What can hang from each mark:
J: D Z
V: F
G: A D Z
A: D G
F: V
D: A G
Z: F J

Each row was made from one small tree. The marks that hang from a mark follow it in brackets, in alphabetical order. Every link used is in the known rows. Write each row's tree.
Known rows:
A(D(G(Z(F)))): [ 1.34  1.16 -0.93  0.32 -0.28 -0.31  2.86 -0.11  0.03  1.22  2.64 -0.21
  1.76  0.16 -1.29  0.01 -0.42 -0.27 -2.04 -0.92 -0.40  0.37]
D(G): [-0.13  0.14 -0.70  0.14 -0.66 -0.82  0.69 -0.08  0.38  0.10 -1.63 -1.01
  1.31 -0.66 -0.74  0.79 -0.35  0.59 -0.03  0.21  3.06  0.10]
A(G(D Z(F J))): [ 0.99  0.42 -0.11 -0.50  2.02 -0.10  0.92  0.76 -0.79  4.94  2.17  0.87
 -0.50  1.18 -0.33  0.36 -0.66 -1.03 -1.18 -0.72 -2.11  0.85]
J(D(A(G(Z(F))))): [-1.42 -0.51 -0.62 -0.09 -0.66  0.11  0.52 -1.01  0.03 -0.87  3.02 -0.18
 -0.38  0.14  1.31 -0.43  0.54 -0.97 -0.61  2.54 -0.91 -0.21]
J(D(G(A)) Z(F)): [-3.99 -0.27  0.58  0.84  0.20  0.29 -0.08  0.21 -0.23 -2.41 -1.57  0.65
  2.32  0.08  0.98 -2.48  2.12 -0.18 -1.59  3.17  0.89 -0.36]
V(F): [ 2.12  0.06 -0.18  0.65 -2.13 -0.48 -1.37  0.64  0.28 -2.49 -0.29 -2.35
 -0.74 -1.57 -0.94  2.20 -1.91  1.15  1.31 -0.96  2.50 -0.02]
A(G(D Z)): [-0.47  0.26 -0.76 -0.71 -0.86  0.43  3.35 -1.29 -0.44  3.10  0.63 -1.08
 -0.67  0.04 -0.49 -0.51 -0.05 -1.01  0.00 -0.63  3.01  0.59]
J(D(G)): [-2.11 -0.73 -0.89 -0.06 -0.63 -0.75  1.00 -0.63  0.49 -1.22 -1.55 -1.48
  1.40 -0.55  0.32  0.25  1.39  0.28 -0.04  3.10  2.83 -0.28]
G(A D): [-2.45 -0.15  0.93 -0.34 -0.70  2.41  0.72 -0.10  0.19 -2.75 -3.51 -0.62
 -0.92 -0.41  1.18  1.28  2.13  0.26  1.23 -0.07  3.82 -0.56]
F(V): [ 1.21  0.03 -0.39  0.19 -1.70  0.72 -2.12 -0.03  0.53 -2.16 -2.81 -1.20
  0.53 -1.09 -1.05  2.80 -1.51  1.60  2.66 -1.76 -1.11  0.07]
J(D(G) Z(F(V))): [-2.23  0.14  0.03  0.90 -0.13  0.26 -1.99  0.08 -0.37 -2.13 -0.87 -0.11
  3.66 -0.01 -1.01 -1.90  0.78  1.18 -0.54  1.85 -3.11  0.13]
G(A(D) Z(F J)): [ 2.07  0.54  0.50 -0.05  0.86  0.31  0.96  0.97 -0.29  0.79  0.96  1.23
 -0.63  0.37  0.08  0.73 -0.77 -0.75 -0.33 -1.88 -2.24  0.05]
A(G(D Z(J))): [ 0.62 -0.08 -0.13 -1.04  0.91 -0.44  2.59 -0.43 -1.05  5.05  1.08 -0.11
 -0.96  0.65 -0.85 -0.99 -0.58 -1.13  0.06 -0.98  0.78  0.79]
G(A): [-0.35 -0.30  0.13  0.13 -1.24  0.71 -0.33  0.05  0.60 -2.51 -3.61 -0.40
 -0.88 -0.96  0.84  2.08 -0.24  0.18  1.65 -0.37  2.90 -0.43]
J(D(G) Z): [-2.53 -0.89 -0.49  0.64 -0.57 -1.57  1.60 -1.03 -0.45  0.72 -1.79 -0.76
  1.91 -0.58 -0.34 -3.39  1.13 -0.48 -0.73  2.65  3.24  0.17]
A(D G): [ 0.24 -0.47 -1.11  0.54 -1.57  0.31  2.79 -0.05 -1.88  0.73  0.64 -1.22
  3.33 -1.40 -1.69  1.05 -1.44 -0.65  1.32  0.19 -1.45  0.80]
D(A): [ 0.22 -0.68  0.09  0.24 -1.27  0.10 -0.86 -0.40  0.31 -2.24 -1.60 -0.47
 -1.05 -1.13  0.48  1.07 -0.11  0.42  1.61 -0.37  2.65 -0.46]
J(Z(F)): [ 1.36  0.10 -0.54  1.64  0.32 -1.34 -1.39  0.90 -0.19  2.13 -1.60  0.88
  0.07 -0.54 -0.08  0.34 -1.64 -0.55 -0.60 -0.96 -0.94  0.71]
G(Z): [ 2.56  0.29 -1.29 -0.14 -1.13 -1.56  1.48 -1.07  1.33  2.49 -1.17 -0.77
 -2.87 -0.64 -0.06  1.16 -1.75 -0.55  0.34 -2.05  3.66  0.22]
Z(F J): [ 2.94 -0.23 -0.23  0.66  1.88 -1.45 -2.93  2.17  0.17  2.46 -1.03  1.10
 -0.66 -0.06  0.25  3.37 -2.02  0.09  0.09 -1.01 -3.23  0.46]

Which tree is each row?
[ 0.83  0.74 -1.00 -0.27 -1.38 -0.71  4.61 -1.23 -0.08  1.47  1.30 -1.20
  1.45 -0.43 -1.76 -1.35 -0.29 -0.38 -0.79 -1.16  2.91  0.29] -> A(D(G(Z)))
[ 0.22  0.62  1.19 -0.73  1.87  1.10 -0.07  0.78  0.49  1.14 -0.47  1.37
 -2.70  1.26  1.23  0.69  1.06 -0.36 -0.72 -1.52  0.29 -0.25] -> G(A D Z(F J))
[ 0.19  0.96 -0.02 -0.12 -0.16 -0.24  0.17 -0.49  0.95 -0.69  2.08  0.35
 -0.48  0.46  0.09 -0.86  0.26  0.33 -1.71 -0.52  2.21 -0.39] -> D(A G(Z(F)))
[-2.04 -0.63  0.82  1.00 -0.81  1.19 -3.47 -0.25 -0.36 -4.55 -0.80  0.29
  1.28 -0.32  0.31 -1.62  1.10  1.01  1.08  1.38 -3.68 -0.46] -> J(D(A) Z(F(V)))
[-0.29  0.42 -0.11 -0.71 -1.30 -0.49  1.88 -1.65  0.74 -0.59  0.78 -0.61
 -0.94 -0.08 -0.38 -2.08  0.36  0.18 -0.54 -0.52  5.38 -0.48] -> D(A G(Z))
[ 0.81 -0.68  0.11  0.24  1.26  0.14 -4.50  1.54  0.22 -1.59 -1.25  0.24
  0.75  0.13  0.23  3.08 -0.43  1.33  1.50  0.91 -6.56 -0.03] -> Z(F(V) J(D))
[-1.25 -1.40  0.37  0.17  1.34 -0.13 -2.20  1.03 -1.24 -0.62  1.79  0.81
  1.38  0.08  1.06  0.51  0.36 -0.41  0.39  3.41 -4.44 -0.08] -> Z(F J(D(A(G))))
[-1.80 -0.86  0.79 -0.05  1.77 -0.29 -2.16  0.95 -0.23 -1.88  1.00  0.81
  1.47  0.50  0.97 -0.51  1.88  0.55 -0.79  3.28 -1.77 -0.64] -> Z(F J(D(A G)))
[ 2.84  0.34 -0.83  0.16  1.00 -1.05  1.99  0.92 -1.57  4.85  3.56  0.69
  1.61  0.21 -1.50  0.39 -2.51 -1.38 -0.70 -1.17 -4.97  1.13] -> A(D G(Z(F J)))
[ 0.24 -0.08 -0.56 -0.47 -1.73 -0.25  1.90 -1.59 -0.29  0.65  1.52 -0.58
 -0.95 -0.50 -0.30 -1.15 -1.18 -0.81  0.73 -0.49  2.91  0.07] -> D(A(G(Z)))
[ 1.65  1.04 -0.97  0.05 -1.03  0.71 -1.19 -0.15  0.12  0.67  1.57 -0.27
  1.09  0.13 -1.41  1.78 -2.70  0.50  0.50 -1.81 -4.08  0.68] -> A(G(Z(F(V))))
[-2.83 -0.98  0.76 -0.70  0.76 -0.10  0.11  0.28 -0.09 -1.96 -2.19 -0.08
  1.14  0.14  0.91 -0.86  1.88  0.31  0.40  3.13  1.65 -0.66] -> Z(J(D(G(A))))
[-0.79 -0.45 -0.19  1.23 -0.42  0.21 -3.00  0.28 -0.12 -1.79 -1.76 -0.04
  1.55 -0.45 -0.15  0.00 -0.12  0.75  0.70  0.96 -4.31  0.21] -> J(D Z(F(V)))
[ 0.77 -0.79  0.23 -0.34  1.33 -1.10 -1.43  0.11  0.68  0.41  1.48  0.85
 -2.80  0.68  1.71 -0.20  0.59 -0.57 -0.46  1.10 -1.32 -0.53] -> G(Z(F J(D(A))))
[-0.17  0.01  1.18 -1.28  0.77  0.79  1.54 -0.28  0.33  1.23 -1.84  0.36
 -3.18  0.69  0.80 -0.72  1.13 -0.45  0.54 -1.74  3.47 -0.27] -> G(A D Z(J))
[-1.84 -1.08  0.32  1.27 -0.02 -0.32 -1.66  0.00 -0.29 -1.78 -0.64  0.65
 -0.02 -0.42  1.43 -1.77  1.22 -0.46 -0.29  2.26 -0.59 -0.33] -> J(D(A) Z(F))
[ 2.36  0.89 -0.33 -0.05  1.49 -1.24  1.95  0.82 -0.49  3.47  2.80  0.71
  1.66  0.73 -1.61 -0.55 -0.95 -0.35 -1.89 -1.37 -2.20  0.58] -> A(D(G(Z(F J))))
[ 2.11  0.55  0.20 -0.39  2.22 -0.40 -0.15  0.91  0.47  4.01  0.54  0.93
 -2.73  1.25  0.44  1.20 -0.06 -0.48 -1.12 -1.87 -0.53  0.38] -> G(D Z(F J))
[ 1.73 -0.02  0.13 -0.94  1.12 -0.73  1.56 -0.27  0.27  4.26 -0.84  0.02
 -3.18  0.61 -0.08 -0.21  0.02 -0.54  0.14 -1.97  2.26  0.30] -> G(D Z(J))
[ 1.76  0.16  0.15 -0.27  1.02 -0.87 -0.68  0.43 -0.68  2.53  3.08  1.32
 -0.74  0.59 -0.09 -0.29 -1.83 -0.83 -0.40 -0.71 -2.33  0.35] -> D(A(G(Z(F J))))
[ 0.51  0.32 -0.16 -0.20 -1.98  0.80  3.51 -1.10  0.11 -1.19 -0.68 -0.71
 -0.83 -0.82 -0.20 -0.05 -0.12 -0.74  0.82 -1.77  2.74 -0.22] -> G(A(D) Z)
[-0.68  1.79  0.51 -0.51 -0.95  2.10 -1.16 -0.16  1.18 -3.53 -0.29  0.06
  1.18  0.49 -0.57  0.43  0.07  1.60 -0.32 -1.41 -0.23 -0.50] -> D(G(A Z(F(V))))
[-0.23  0.63  0.54 -0.28  0.13  1.38  0.19 -0.41  0.75 -0.79  1.27  0.25
 -2.68  0.65  1.15  0.06  1.68 -0.18 -0.83 -1.08  2.16 -0.49] -> G(D(A) Z(F))
[-0.47 -0.84  1.07 -0.02  0.78  1.08 -5.05  1.08 -0.03 -4.32 -0.21  0.52
  0.58  0.18  0.67  1.39  0.82  1.64  1.94  1.49 -5.96 -0.66] -> Z(F(V) J(D(A)))
[-0.41  1.00  1.06 -0.53 -0.69  3.01 -1.64 -0.61  0.72 -3.40  1.00 -0.20
 -1.44  0.66  0.10  0.27  1.45  1.40  0.67 -2.00 -1.39 -0.55] -> G(D(A) Z(F(V)))
[ 0.71  0.97  0.64 -0.59  1.53 -0.48 -0.10  0.88  0.63  1.13  0.33  1.45
 -0.48  1.10  0.25 -0.39 -0.35  0.00 -1.67 -0.79  0.73 -0.16] -> D(G(A Z(F J)))
[-3.77 -1.11  0.49  0.39 -0.84 -0.63  1.10 -1.48 -0.72 -2.10 -0.88 -0.44
  1.65 -0.58 -0.04 -4.88  2.23 -0.12 -0.35  3.15  3.66 -0.49] -> J(D(A G) Z)
